Every row comes from one small tree of marks. Brackets hold a mark, then the marks that hang from it, in alphabetical order. Every link used is in the known rows. Which tree was each row made from?
Known rows:
{dadegi rakir}: [ 0.03 -0.01 -0.03 -0.13 -0.06  0.08  0.24  0.18 -0.12  0.09  0.14  0.20
 -0.06  0.02 -0.08  0.02 -0.04 -0.04  0.02  0.24  0.01]
{dadegi rakir {rete mobosut suseto}}: [-0.05  0.03  0.05 -0.02  0.07  0.07 -0.08  0.31  0.42  0.00  0.11 -0.48
 -0.07  0.04 -0.06 -0.02 -0.05 -0.14 -0.34  0.08  0.00]
{dadegi {rakir lilo} {rete mobosut suseto} rusekul}: [-0.11  0.11  0.04 -0.03  0.22  0.31 -0.19  0.30  0.72  0.08 -0.25 -0.12
 -0.11  0.07  0.02 -0.03 -0.06  0.07 -0.39 -0.38 -0.02]
{mobosut {rete suseto} zevop}: [-0.08  0.20 -0.01 -0.06 -0.17 -0.17  0.01  0.06 -0.21 -0.01  0.21 -0.28
  0.04 -0.22 -0.15  0.07  0.13 -0.13 -0.09  0.84  0.11]
{zevop mobosut}: [-0.10 -0.05 -0.17 -0.13 -0.14 -0.09  0.10 -0.02 -0.19  0.07  0.08  0.23
  0.01  0.05  0.22 -0.06  0.09 -0.15  0.28 -0.04 -0.26]
{rusekul {dadegi rakir {rete {mobosut {zevop lilo}} suseto}}}: [-0.10  0.00  0.03  0.02 -0.01  0.00 -0.13 -0.05  0.19 -0.09  0.14 -0.52
  0.01 -0.02  0.10  0.13 -0.08  0.10  0.12 -0.28  0.42]
{fili {sura {dadegi {rete suseto}}}}: [ 0.15 -0.04  0.04  0.18  0.09 -0.30  0.13 -0.01  0.16  0.04  0.07 -0.11
 -0.01 -0.06 -0.18 -0.07 -0.04 -0.04 -0.44  0.74 -0.21]
{rusekul {dadegi {rakir lilo}}}: [ 0.11 -0.16  0.00 -0.07  0.01  0.27  0.17 -0.13  0.12  0.20  0.07  0.28
 -0.29  0.06  0.00  0.11 -0.04  0.13  0.17 -0.12  0.39]
{fili {sura {dadegi rakir {rete suseto} rusekul}}}: [ 0.23 -0.01  0.01  0.11  0.21 -0.14  0.14  0.24  0.31  0.11 -0.11  0.20
  0.02 -0.14 -0.11 -0.14 -0.18  0.10 -0.53  0.55 -0.03]
{rakir dadegi}: [ 0.23  0.00  0.13  0.03  0.04 -0.12  0.17 -0.06 -0.31  0.15  0.04  0.27
 -0.13  0.01 -0.14 -0.01 -0.06 -0.04  0.00  0.27 -0.05]
{rete mobosut suseto}: [-0.10  0.04  0.02 -0.02 -0.07 -0.06 -0.18 -0.05  0.19 -0.08  0.08 -0.18
  0.08  0.07 -0.11  0.03  0.12 -0.19 -0.17  0.36 -0.12]
{dadegi {rete mobosut} rusekul}: [-0.05  0.21  0.02 -0.04  0.24  0.02 -0.04  0.14 -0.12  0.04 -0.15  0.03
 -0.05 -0.02 -0.07 -0.03 -0.02 -0.05  0.02 -0.17 -0.28]
{rakir {dadegi {rete suseto} rusekul} {lilo {zevop mobosut}}}: [ 0.13 -0.11  0.00  0.06  0.11 -0.07 -0.07  0.01  0.33  0.05 -0.40  0.16
  0.01  0.08  0.29 -0.18 -0.02  0.04 -0.15 -0.53  0.07]
{dadegi {rakir {lilo zevop}} {rete mobosut suseto} rusekul}: [-0.01  0.01  0.02 -0.04  0.09  0.24 -0.18  0.20  0.42 -0.13 -0.28 -0.09
  0.09  0.09  0.01 -0.05  0.00  0.04 -0.27 -0.42  0.18]
{fili {sura {dadegi {rete {mobosut zevop} suseto}}}}: [ 0.06  0.03  0.01  0.21  0.02 -0.20 -0.18 -0.19 -0.12 -0.17  0.06 -0.34
  0.25 -0.11 -0.23 -0.07 -0.03 -0.05 -0.24  0.58 -0.09]
{rusekul {dadegi {rete mobosut}}}: [ 0.09  0.01  0.04  0.02  0.15 -0.03  0.00 -0.15 -0.21  0.09  0.11 -0.25
 -0.26  0.02 -0.07  0.08 -0.04 -0.10  0.22 -0.12  0.09]
{lilo {zevop mobosut}}: [ 0.00 -0.12 -0.21 -0.15 -0.25 -0.16  0.11 -0.13 -0.55 -0.14  0.05  0.24
  0.21  0.07  0.23 -0.08  0.16 -0.19  0.38 -0.08 -0.06]
{rakir {dadegi {rete {mobosut zevop} suseto} rusekul} lilo}: [-0.01  0.19  0.15  0.12  0.25  0.12 -0.30 -0.05  0.34  0.04 -0.33 -0.13
  0.05  0.01 -0.08 -0.06 -0.10  0.13 -0.23 -0.24  0.08]
{mobosut {zevop lilo}}: [-0.26  0.13 -0.06 -0.07 -0.18 -0.09  0.12 -0.15 -0.36 -0.10  0.16  0.10
  0.18  0.00  0.00  0.14  0.08  0.11  0.38  0.09 -0.12]
{dadegi rakir {rete {mobosut zevop} suseto} rusekul}: [-0.11  0.22 -0.01 -0.07  0.12  0.08 -0.16  0.22  0.11 -0.11 -0.09 -0.25
  0.23 -0.05 -0.06 -0.05 -0.12 -0.02 -0.16  0.02  0.16]
{rusekul {dadegi {rakir lilo} rete}}: [ 0.09 -0.10  0.02 -0.02  0.16  0.25  0.24  0.03  0.24  0.26  0.06 -0.06
 -0.42  0.05  0.01  0.09 -0.12  0.16  0.14 -0.35  0.33]
{suseto {rete mobosut}}: [-0.11  0.00 -0.01  0.01 -0.07  0.01 -0.01  0.12 -0.25 -0.06  0.08  0.13
  0.10 -0.02 -0.17  0.09  0.15 -0.12 -0.05  0.06 -0.33]
{sura dadegi}: [-0.06 -0.10  0.06  0.05 -0.05 -0.11  0.20 -0.16 -0.23 -0.05  0.16  0.37
 -0.01  0.03 -0.16 -0.03 -0.04 -0.04 -0.02  0.44 -0.16]

Write each row's tree:
[ 0.23 -0.14  0.10  0.05 -0.05  0.05  0.11 -0.23 -0.23 -0.03 -0.11  0.33
 -0.03  0.10 -0.09  0.01  0.01  0.07  0.09 -0.14  0.12] | {rakir dadegi {lilo zevop}}
[-0.13  0.00  0.05  0.01  0.09  0.30 -0.16  0.24  0.73  0.03 -0.03 -0.43
 -0.16  0.09 -0.03  0.01 -0.01  0.00 -0.37 -0.26 -0.04] | {dadegi {rakir lilo} {rete mobosut suseto}}
[ 0.06  0.00  0.19  0.16  0.18  0.01  0.03  0.04  0.61  0.20 -0.12 -0.24
 -0.27  0.08 -0.06 -0.02 -0.05  0.07 -0.41 -0.05  0.00] | {rakir {dadegi {rete suseto}} lilo}
[-0.21  0.14 -0.02 -0.02 -0.16 -0.05 -0.24 -0.16 -0.09 -0.22  0.14 -0.26
  0.32  0.02 -0.15  0.05  0.10 -0.15 -0.02  0.48  0.05] | {rete {mobosut zevop} suseto}
[-0.17  0.09 -0.03 -0.01 -0.16  0.00 -0.05 -0.02 -0.52 -0.20  0.11  0.04
  0.36 -0.07 -0.19  0.09  0.12 -0.08  0.12  0.16 -0.12] | {suseto {rete {mobosut zevop}}}
[-0.18  0.06  0.04  0.07  0.01 -0.13 -0.19 -0.23  0.11 -0.13  0.12 -0.55
  0.03  0.01  0.08  0.15  0.02  0.06  0.21 -0.13  0.27] | {rusekul {dadegi {rete {mobosut {zevop lilo}} suseto}}}
[ 0.10 -0.08 -0.16 -0.16 -0.29 -0.18  0.09  0.09 -0.58 -0.01  0.11  0.08
 -0.03 -0.14  0.21 -0.04  0.18 -0.22  0.37  0.04 -0.09] | {lilo {zevop {mobosut rete}}}
[-0.35  0.11 -0.01 -0.01 -0.19 -0.09 -0.28 -0.12  0.05 -0.25  0.11 -0.18
  0.29  0.05  0.02  0.12  0.14 -0.01  0.10  0.11 -0.11] | {rete {mobosut {zevop lilo}} suseto}
[ 0.20 -0.13 -0.01  0.13  0.12  0.16  0.21  0.10  0.20  0.17 -0.03  0.16
 -0.23 -0.04 -0.11 -0.05 -0.12  0.22 -0.24  0.04 -0.16] | {fili {sura {dadegi {rakir lilo} rete}}}
[ 0.24 -0.05  0.09  0.00  0.07  0.06  0.07 -0.15 -0.21  0.02 -0.34  0.66
  0.04  0.05 -0.07 -0.04 -0.02  0.15  0.11 -0.20  0.08] | {rakir {dadegi rusekul} {lilo zevop}}
[-0.15  0.07  0.05  0.11  0.03 -0.03 -0.05 -0.17 -0.39 -0.22  0.12 -0.18
  0.13 -0.02 -0.16 -0.05 -0.10 -0.04  0.10  0.02 -0.12] | {sura {dadegi {rete {mobosut zevop}}}}
[-0.17  0.18 -0.01 -0.09 -0.21 -0.11  0.10  0.08 -0.49  0.03  0.21 -0.04
 -0.05 -0.20  0.00  0.18  0.13  0.08  0.34  0.21 -0.13] | {mobosut rete {zevop lilo}}
[ 0.15 -0.31 -0.17 -0.14 -0.20  0.17  0.10 -0.23 -0.15  0.01 -0.01  0.33
 -0.04  0.11  0.34 -0.02  0.05  0.03  0.46 -0.58  0.43] | {rusekul {dadegi {rakir {lilo {zevop mobosut}}}}}
[ 0.30 -0.16 -0.03  0.04 -0.05 -0.06  0.23  0.00 -0.25  0.09  0.14  0.46
  0.00 -0.10 -0.17 -0.05 -0.11  0.05 -0.12  0.62 -0.10] | {fili {sura {dadegi rakir}}}
[ 0.12  0.11  0.15  0.07  0.35  0.11  0.13  0.07  0.15  0.31 -0.30  0.30
 -0.28  0.02 -0.04 -0.04 -0.13  0.19 -0.13 -0.35 -0.10] | {rakir {dadegi rete rusekul} lilo}
[-0.17 -0.04 -0.10 -0.07 -0.22 -0.23 -0.08  0.24  0.24  0.13  0.13 -0.08
 -0.18 -0.12  0.37  0.05  0.22 -0.08  0.01 -0.01 -0.34] | {zevop lilo {mobosut {rete suseto}}}
[-0.27  0.12 -0.03 -0.05 -0.18  0.00 -0.16 -0.16 -0.35 -0.20  0.13  0.02
  0.21  0.03  0.01  0.14  0.12  0.06  0.44 -0.16 -0.20] | {rete {mobosut {zevop lilo}}}
[-0.25  0.19  0.02 -0.04  0.08  0.05 -0.19  0.24  0.27 -0.14 -0.09 -0.20
  0.19 -0.04  0.09  0.04 -0.09  0.13 -0.07 -0.29  0.03] | {dadegi rakir {rete {mobosut {zevop lilo}} suseto} rusekul}
[ 0.14 -0.28 -0.14 -0.09 -0.05  0.17  0.16 -0.07 -0.05  0.05 -0.04  0.00
 -0.15  0.11  0.36 -0.04 -0.03  0.06  0.38 -0.77  0.42] | {rusekul {dadegi {rakir {lilo {zevop mobosut}}} rete}}
[ 0.19 -0.02  0.00  0.15  0.12 -0.21  0.25 -0.03 -0.25  0.09  0.08  0.08
 -0.10 -0.08 -0.19 -0.07 -0.08  0.02 -0.12  0.47 -0.29] | {fili {sura {dadegi rete}}}
[ 0.19 -0.25 -0.03  0.00 -0.14  0.02  0.01 -0.20 -0.21  0.02 -0.15  0.39
  0.02  0.12  0.26 -0.11  0.07  0.00  0.29 -0.49 -0.01] | {rakir dadegi {lilo {zevop mobosut}}}
[ 0.06 -0.08 -0.12 -0.11 -0.30 -0.26 -0.01  0.11 -0.19 -0.06  0.10 -0.14
  0.06 -0.12  0.23 -0.06  0.22 -0.27  0.06  0.32  0.01] | {lilo {zevop {mobosut {rete suseto}}}}
[-0.12  0.06  0.04  0.05  0.17  0.36 -0.13  0.02  0.06 -0.10 -0.20  0.23
  0.07 -0.01 -0.07 -0.08 -0.19  0.22 -0.04 -0.50  0.05] | {sura {dadegi {rakir lilo} {rete {mobosut zevop}} rusekul}}
[ 0.05  0.00  0.03  0.06  0.12 -0.10 -0.10 -0.13  0.22  0.03  0.10 -0.50
 -0.17  0.04 -0.06  0.06  0.01 -0.16 -0.04  0.15  0.23] | {rusekul {dadegi {rete mobosut suseto}}}
[ 0.01 -0.13 -0.20 -0.20 -0.12  0.22  0.04  0.07 -0.05 -0.03 -0.25  0.62
  0.18  0.09  0.33 -0.10  0.03  0.07  0.26 -0.63  0.07] | {dadegi {rakir {lilo {zevop mobosut}}} rusekul}
[ 0.14  0.03  0.18  0.13  0.15 -0.21  0.11  0.10  0.26  0.15  0.01 -0.30
 -0.17  0.01 -0.11 -0.05 -0.10 -0.06 -0.36  0.33  0.03] | {rakir {dadegi {rete suseto}}}
